Each row comes from the steps of one path. Every step used is in the known rows, and no mark comes twice. Write the path behind each row, first mark first.
(in the rows, 128 means zero)
Known rows
fesorub -> novi -> sori -> dogufab: [134 163  72 130 187 152 162 100 136 108 113 148 155 142  88  55 145 112
 181  47 126 164 119 131 109 166  71 116 115 113 177  90 128 143 158  93
 134]
nuse -> dasirop -> parib -> zikog: [185 145 148 123 139  50 134  61 176 155 121 123 118 104 155 166 106 154
 103 140 108 145 194 115  77 182 125  84 120 114 119 164 145 116 129  89
  78]
novi -> sori -> kesel -> dasirop -> parib: [135 122 113 106 172  91 132  78 148 104 132 129 125 135 156 111 116 102
 134 126 128 182 145 103  87 194 121  91 115 123 177  95  98 149 131  79
 127]
novi -> sori -> kesel: [123 124  72 129 162 106 131 104 143 117  87 150 134 132 137  77 155  86
 136  98 155 151 144 160  98 185 122 103 130 103 185  43 120 117 150  91
 158]
dogufab -> dasirop -> parib: [140 110 140 121 143 100 128  92 144 140 161 126 144 147 129 140  87 120
 101 140 132 130 113 100  82 182  91 108 127 154 113 142 104 172 101 116
  92]
parib -> lepu -> pazelaf -> dasirop: [163 136 180  92 131  36 124  82 148  90 109 119 118 141 153 104 139 121
  72 125 126 156 137 131 155 102 148 104 118  96 161 167 101 135 108 126
 119]
sori -> dogufab -> dasirop -> parib -> zikog: [180 120 137 114 167  53 150  55 167 151 140 153 143 128 122 133 102 128
 101 151 119 126 155 120  46 179  68  63 139 138 121 139 125 142 119 101
  86]
sori -> kesel -> dasirop -> parib -> zikog: [176 126 140 106 170  51 142  65 155 128 125 140 129 107 160 141 110 117
 106 168 110 156 184 123  63 182 125  58 131 126 144 126 122 111 136  81
 111]
sori -> dogufab: [121 148 108 116 155 126 151 100 146 132 103 143 128 139 107  96 138 118
 155  95 117 144 123 121 111 119  85 103 137 113 149 113 141 150 113 116
 135]
kesel -> sori -> dogufab -> dasirop: [144 130 116  87 174  99 136  75 144 120 139 124 141 155 107  58 104 104
 125 115 126 135 111 123  85 171  45  91 173 101 149 108  92 164 120 164
 112]
ziben -> zikog -> novi -> sori: [135 110 115 150 135 148 146 112 111 112 127 109 169 128  87  87 158 131
 148  94 168 147 161 133  96 135  79 109 139 106 178  90 113 127 165 128
 103]
lepu -> parib -> zikog -> ziben: [137 124 132  80  90  55 163  94 123 127 156 100 163 149 162 138 158 132
 121 138 125 101 166 145 115 112  97  66 141  95 124 153 149 103 184 146
 122]
lepu -> parib -> zikog: [166 133 138 121 121  47 157  89 154 137 140 131 155 122 148 164 137 139
  85 149 113  95 160 136  89 137 121  72 147 117 144 163 123  76 160 108
 117]
dasirop -> parib -> zikog -> pazelaf: [166 154 159 114 101  78 126  95 174 143 159 153 126 101 145 176 134 146
  61 131 126 118 155 123  95 166  82  65 145 152 119 166 144 106 122  77
  65]
nuse -> dasirop -> parib -> lepu -> velas: [163 105 150  91 121  77 132  92 199 147  90 109 125 123 153 133  99 180
  82  94 138 180 167  93 145 131 125  68  77 112 156 182 119 175  74  79
  79]
sori -> dogufab -> dasirop -> parib: [135 123 127 113 161  98 145  75 154 142 144 137 145 154 117 119  93 114
 120 119 125 141 110  95  72 178  65  91 132 146 127 132 112 187  91 106
  97]
zikog -> dogufab -> dasirop -> parib -> lepu: [179 105 170  89 148  74 139  94 167 144 156 138 156 165 128 101  82 141
 102 102 128 151 122 122 131 165  97  85 134 151 146 162  99 165  85 114
  58]
ziben -> zikog -> lizikin: [149 126 149 135 151 133 148 163 122 155 144 131 123  93 135 118 130 109
 126 162 108 153 177  81  92  76 117  55 178 113  97 129 144 100 122  97
  91]
zikog -> kesel -> sori: [145 161 128  85 103 112 127 135 135 111 161 112 148 128 144  77 161 118
  92  94 114 129 153 135 135 158 123  73 175  70 144 107 119 122 144 147
  94]
kesel -> dasirop: [134 124 148  96 154 109 125 103 125  97 138 112 103 124 139 112 103 118
 144 159 123 157 131 100 129 134 137 130 134 120 161 140  88 126 141 134
 134]
dasirop -> parib -> zikog: [177 124 143 131 141  71 143  87 156 144 143 145 144 113 144 164 120 147
  99 151 110 128 174 127  73 161 109  75 120 139 112 146 143 118 132  93
  90]
sori -> kesel -> dasirop: [127 130 123  90 173  94 129  94 126 102 102 120 101 118 155  91 113  82
 139 153 130 172 144 121 112 158 150 104 143 110 178  98  95 117 138 109
 159]
novi -> sori -> kesel -> dasirop -> parib -> lepu: [183 105 137  91 175  64 128  81 176 109 133 141 141 152 174  91 111 129
 121 107 133 196 143 117 122 173 134  70 117 134 182 118  91 154 111  77
 109]
parib -> dasirop: [121 136 140 121 147  84 141  91 155 138  92 110 138 108 107 112 128 143
 105 154 146 158 158 126 147 147 131 114 122  97 166 149 149 139  95 123
 120]
nuse -> dasirop -> parib -> lepu -> pazelaf: [190 161 181  98 120  43 111  75 192 141 127 103 133 135 188 153 126 132
  70  91 113 162 168  96 156 129 146 107 117 122 164 182 103 154  70  98
 102]
fesorub -> novi -> sori: [143 145  83 146 166 161 140 126 115  98 139 135 161 135 101  79 137 120
 158  69 139 154 122 141 127 188 108 143  99 128 163  97 114 119 185 100
 128]
sori -> kesel: [120 136  97 122 150 111 134 116 130 132  83 138 129 121 150 101 139  83
 120 119 135 147 143 154 108 160 146  95 140 115 151  77 136 118 124  96
 160]
dasirop -> parib: [134 129 134 133 130 120 134 114 140 135 149 130 145 137 142 158 117 139
 116 121 114 144 134 105 105 152 116 105 109 146 115 141 134 157 105  97
 104]
pazelaf -> dasirop: [121 124 144 117 138  86 134 102 119  91 108 126 108 131 121  99 127 124
 113 142 129 146 122 136 125 126 135 115 117  95 132 142 124 129 142 130
 118]
lepu -> parib -> dasirop: [113 146 139 118 128  53 159  82 163 137 107  93 161 122 124 134 137 139
  83 144 136 138 148 117 147 144 135  92 135  89 185 176 136 119 106 111
 126]
lepu -> velas: [112 102 125 111 114 127 138 126 148 132  91 118 126 113 113 128 124 152
  98 121 149 135 147 109 132 108 109  99  90 112 149 143 122 150 107 113
 120]
zikog -> dogufab -> dasirop -> parib -> lepu -> velas: [150  85 158  76 129  82 150  99 179 146 111 126 149 143 107 103  86 162
  80  95 147 152 143 106 136 138  83  66  97 130 167 170 101 179  73 102
  59]
nuse -> dasirop: [141 159 136 116 125  92 117  88 161 146  95  93  89 113 150 131 103 137
 134 110 125 152 158 109 138 161 150 143 127  89 141 157 131 123 127 121
 105]
novi -> sori: [131 113  95 135 144 124 126 111 145 110 133 141 134 139 111  96 148 131
 150 101 153 134 127 136 116 160  99 138 117 111 173  86 108 127 162 123
 126]
dasirop -> parib -> lepu: [181 112 159 111 139  87 128 112 171 136 148 139 154 151 165 132 113 158
 101 107 116 165 133 120 139 135 133  80 111 154 128 156 121 162  87  92
  92]
nuse -> dasirop -> parib -> zikog -> dogufab: [158 156 156  97 134  68 161  75 158 159 120 126 128 116  96 125  98 140
 132  97 103 132 189 133 106 182  96 101 139  98 156 165 146 101 132 110
  38]
novi -> sori -> dogufab -> dasirop -> parib -> lepu: [184 100 135 100 172  69 136  71 190 132 147 153 157 173 136  84 103 141
 116  91 139 165 115 114 107 171  77  74 125 145 160 129  93 187  93  97
  84]
ziben -> zikog: [148 125 150 149 152 111 128 139 127 159 127 115 149 110 134 124 134 103
 146 146 119 159 154  97  80  90 118  92 148  95 118 141 137 106 132 120
 119]
ziben -> zikog -> kesel -> dasirop -> parib -> lepu: [193 122 185  90 146  59 131 111 175 138 156 124 146 134 176 108 114 125
 107 125 120 189 152  83 119 125 148  47 141 122 149 165 105 143  98  83
  75]
pazelaf -> dasirop -> parib -> lepu -> velas: [153  86 157  90 127  73 143 100 176 118  96 126 137 134 139 117 112 175
  70 110 141 177 149 106 139 112 119  55  71 117 152 173 115 178  82  84
  86]
zikog -> pazelaf -> lepu -> parib: [151 162 151 103  82  54 134 124 155 115 164 101 138 125 186 165 139 124
  42 101 120 102 123  98 123 152  87  65 154 138 172 188 107  90 122  95
 103]

Which path is each row?
[182 145 178 103 121  61 118  94 176 130 144 119 153 143 178 153 138 129
  67  99 116 149 151 105 150 112 135  99 116 142 157 168 104 155  70 102
 114]
dasirop -> parib -> lepu -> pazelaf
[143 156 164 128 111 111 114 135 153 156 145 129 133  99 138 143 144 112
  97 125 133 142 138  99 100 110  90  79 165 117 124 161 140  94 121  99
  87]
ziben -> zikog -> pazelaf
[158 148 150  99 100  48 152  99 161 134 138 147 128 107 139 120 149 117
  70 135 131 116 170 127  93 166 144  47 146  98 126 141 143 111 139  84
  68]
pazelaf -> dasirop -> parib -> zikog -> kesel
[152 103 166  82 109  69 136 100 188 121 106 133 129 126 142 127 117 176
  49 103 147 170 143 104 145 120 102  44  84 125 152 185 116 170  77  74
  69]
zikog -> pazelaf -> dasirop -> parib -> lepu -> velas
[133 148 164 106 125  57 126  85 129  89 109 113 112 128 137 117 144 107
  82 134 126 139 137 123 137 109 137 121 119  89 154 155 108 128 122 133
 130]
lepu -> pazelaf -> dasirop
[155 106 121 120 142 113 154  66 130  87 143 120 152 127  96 103 138 155
 128 116 160 142 174 138  93 184  77  99 126 129 191  99  96 135 169 116
  88]
kesel -> dasirop -> parib -> zikog -> novi -> sori
[152 107 108 136 127 126 154  87 123  98 127 129 157 125  84  97 156 156
 126 103 169 120 171 164 103 169  78 109 131 123 180  87 115 120 175 129
  98]
parib -> zikog -> novi -> sori
[150 129 156  74 104  36 150  68 125 113 148 104 146 142 163 135 155 128
 103 141 121 133 182 133 105 119  94  65 116  90 115 155 152 138 154 138
 103]
lepu -> pazelaf -> dasirop -> parib -> zikog -> ziben
[182 175 142  80 110  59 131  89 170 128 152 105 138 109 165 100 144 136
  78 100 102 143 198 126 104 195 123  48 170  56 141 131 131 113 146 122
  57]
nuse -> dasirop -> parib -> zikog -> kesel -> sori
[153 124 143 112 136 108 166  72 108 108 118 109 152 110 120 126 126 136
  94 136 139 145 196 148  88 173 109  64 143 144 160 117 124 132 133 101
  97]
sori -> kesel -> dasirop -> parib -> zikog -> novi
[136 145 163 115 129  64 133  80 142 103 134 116 131 137 149 149 129 120
  77 128 113 153 139 103 112 138 126 101 102 116 135 164 118 158 102  99
 104]
lepu -> pazelaf -> dasirop -> parib
[139 125 150 107 150 104 130  94 138 110 157 116 123 132 150 145  97 128
 128 147 110 167 136  83 105 158 125 107 114 140 141 150 103 155 117 101
 108]
kesel -> dasirop -> parib
[151 140 150 102 135  86 167  97 142 149 139 144 149 124  85 124 111 135
 128 105 104 119 176 143 101 165  83  94 139 119 151 151 146 103 131 114
  50]
dasirop -> parib -> zikog -> dogufab
[177 113 146 113 152  88 157 109 146 148 166 155 120 102 134 138 100 135
  80 180 113 118 182 101  73 152  94  41 167 154  92 133 129 120 117  88
  63]
dogufab -> dasirop -> parib -> zikog -> lizikin
[197 153 166 106 108  51 114 111 168 125 159 132 112  91 185 160 124 140
  37 124 118 127 167 104  86 185  59  51 139 158 141 171 137 105 104  82
  65]
dasirop -> parib -> zikog -> pazelaf -> lepu
[120 147 159 102 108  82 124 102 137  92 123 136  97 120 125 115 135 128
  79 129 139 138 115 132 135 137 111  97 134 107 136 161 126 115 136 113
  91]
zikog -> pazelaf -> dasirop
[173 123 154 122 149  43 146  70 149 120 132 143 131 116 137 147 119 145
  89 161 110 140 172 133  70 161 115  67 113 117 114 155 141 120 141  96
  84]
pazelaf -> dasirop -> parib -> zikog
[150 107 118 131 134 101 159  67 123  83 128 127 154 133  89  97 150 160
 113 106 161 137 171 156  90 182  78  92 116 117 176 101 114 136 171 113
  80]
pazelaf -> dasirop -> parib -> zikog -> novi -> sori
[132 116 114 117 154 119 156  63 142 122 144 127 161 161  91  97 108 125
 124  94 151 139 119 110  74 194  41  92 131 147 157 108 101 195 109 113
  85]
zikog -> novi -> sori -> dogufab -> dasirop -> parib
[147 138 161  96 141  64 171  82 137 129 127 142 137 126  82 111 109 134
 121 112 105 128 172 146 100 166  88  85 134 101 152 158 144 103 137 114
  44]
pazelaf -> dasirop -> parib -> zikog -> dogufab
[158  87 158  82 135  85 136 101 179 121 111 119 133 130 148 123 100 170
  86 119 138 182 153  87 140 116 120  63  81 129 167 171  98 176  80  87
  94]
kesel -> dasirop -> parib -> lepu -> velas
[150 108 106 109 169  96 158  48 143 119 121 139 146 148  70  59 116 117
 129 113 168 118 132 140  67 185  29  94 160 125 177  92  91 155 143 142
  98]
parib -> zikog -> novi -> sori -> dogufab -> dasirop
[137 153 149 121 105 100 138 153 142 164 133 122 142 103 136 102 159  84
 114 124 137 132 157  98  98 108 147  67 173  81 131 130 140 101 132 105
  93]
ziben -> zikog -> kesel
[161 150 138  93 118  55 158  83 175 158 143 152 139 117 122 104 135 104
  84 122 136 107 158 116  70 180 103  42 168 113 135 126 132 131 120  89
  69]
sori -> dogufab -> dasirop -> parib -> zikog -> kesel
[135 143 152  91 123  95 136 107 147 118 162 119 122 127 151 129 114 113
 113 134 120 155 141  81 112 164 142  87 132 127 148 144 105 149 117  91
  90]
zikog -> kesel -> dasirop -> parib
[172 156 146  79 117  54 139  96 148 101 160 122 148 119 151  85 156 128
  65 117 104 139 179 140  98 178 116  32 165  60 135 126 127 115 152 128
  65]
pazelaf -> dasirop -> parib -> zikog -> kesel -> sori
[134 112  98 107 177  99 140  67 157 124 124 146 133 158  87  59 110 100
 147 110 159 127 100 121  79 179  43 115 149 119 170  91  87 164 133 139
 119]
novi -> sori -> dogufab -> dasirop
[167 153 152  99 125  65 134  66 187 150 154 158 128 113 127 147 120 130
  66 127 133 118 139 117  71 181  45  54 161 150 128 159 130 126 109  83
  60]
sori -> dogufab -> dasirop -> parib -> zikog -> pazelaf
[143 132  94 124 157 120 174  61 149 110 115 143 160 142  81  86 155 146
 147  71 142 143 161 137  79 165  42  76 129 118 185  88 131 159 138  99
  98]
dasirop -> parib -> zikog -> novi -> sori -> dogufab
[146 117 110  96 175  87 145  65 125  84 100 121 120 113 128  71 131  99
 135 139 155 165 177 145  93 186 117  89 147 106 212  74  88 109 169 109
 138]
parib -> zikog -> novi -> sori -> kesel -> dasirop
[147 131 127 102 166  97 141  71 154 128 158 126 155 159 125 101  99 119
 113 111 112 150 121 100  71 187  53  75 143 125 131 125 106 187 100 126
  90]
kesel -> sori -> dogufab -> dasirop -> parib
[140 119 159 114 155  94 146  98 140 160 157 121 160 144  98 117  82 101
 124 123 122 142 134  94  71 169  67  92 146 127 132 155 111 150 104 119
  56]
ziben -> zikog -> dogufab -> dasirop -> parib
[187 123 190 105 139  50 124 101 175 129 143 136 144 137 167 122 122 143
  79 117 122 187 138 105 118 122 119  43 125 125 128 184 125 143  94  78
  63]
ziben -> zikog -> pazelaf -> dasirop -> parib -> lepu
[155 178 113  77 128  68 170  85 166 121 137 127 162 138 134  74 170 115
 102  77  98 124 158 129  97 147  80  27 187  60 173 117 129 116 142 119
 103]
lepu -> parib -> zikog -> kesel -> sori -> dogufab
[149 113 145  70 121  65 149  81 123 117 162 106 140 139 162 130 132 136
 140 156 120 143 178 123 100 135  95  68 122 107 115 145 146 136 167 139
 104]
kesel -> dasirop -> parib -> zikog -> ziben
[169 153 169  96 115  68 123  82 173 129 164 145 114  97 151 167 121 140
  69 147 123 133 156 109  96 170  87  66 148 146 136 171 125 104 127  82
  68]
kesel -> dasirop -> parib -> zikog -> pazelaf
[189 132 164 104 138  66 120  86 190 146 127 117 129 141 179 135  98 164
 107  95 116 182 153 106 144 155 148  91 110 129 136 174 123 160  87  87
  77]
nuse -> dasirop -> parib -> lepu
[150 144 165 101 117  51 130  82 147 100 122 147  98 106 127 122 137 135
  65 148 136 130 141 144 112 145 106  76 140 104 132 165 132  94 149 107
  81]
parib -> zikog -> pazelaf -> dasirop
[154  87 141  85 145  80 149  84 193 143 100 133 147 144 124 103  97 158
  82 100 146 166 138  95 119 129  77  49  94 131 161 159 104 198  62  88
  89]
sori -> dogufab -> dasirop -> parib -> lepu -> velas
[161 172 115  82 141  84 160  84 169 125 139 139 153 131 130  76 159 121
 112  78  95 145 167 125  83 163  73  30 170  75 152 107 141 142 124 110
  85]
dasirop -> parib -> zikog -> kesel -> sori -> dogufab
[177 109 169 104 147  61 133  97 162 111 134 138 141 155 161 115 113 156
  93 115 119 176 130 123 138 136 141  72 105 133 130 165 119 163  97  95
  84]
pazelaf -> dasirop -> parib -> lepu
[154 121 149 131 110 125 164  90 111 118 135 113 165 115 104 146 132 163
  91 126 137 118 186 149  99 153  95  80 134 154 133 139 140 137 129 114
  77]
dasirop -> parib -> zikog -> novi
[194 151 162 103 107  55 112 118 160 122 149 130 103  85 180 146 130 135
  44 128 125 117 164 116  97 173  65  63 149 149 148 164 133  90 115  99
  77]
parib -> zikog -> pazelaf -> lepu
[190 126 135 102 172  52 147  53 168 135 152 141 156 132 131 116 107 133
  95 142 104 134 166 125  44 190  53  47 152 118 126 132 119 142 128 120
  78]
kesel -> sori -> dogufab -> dasirop -> parib -> zikog
[150 142 140 114 106  59 141 125 140 115 153  94 146 134 183 151 132 124
  70 111 111 109 130 100 117 144 107  79 138 128 168 173 104 100 129 109
 125]
pazelaf -> lepu -> parib
[136 147 148 111 129  28 152  87 165 125 112  82 153 112 151 130 133 138
  59 142 130 143 161 103 138 159 115  74 133  97 197 184 131 116  95 108
 118]
pazelaf -> lepu -> parib -> dasirop
[150 142 146  83 159  67 168  77 142 136 119 139 135 118 102 102 103 107
 133 117 106 144 185 142  92 184  96  77 149 107 179 129 129  96 135  98
  69]
sori -> kesel -> dasirop -> parib -> zikog -> dogufab
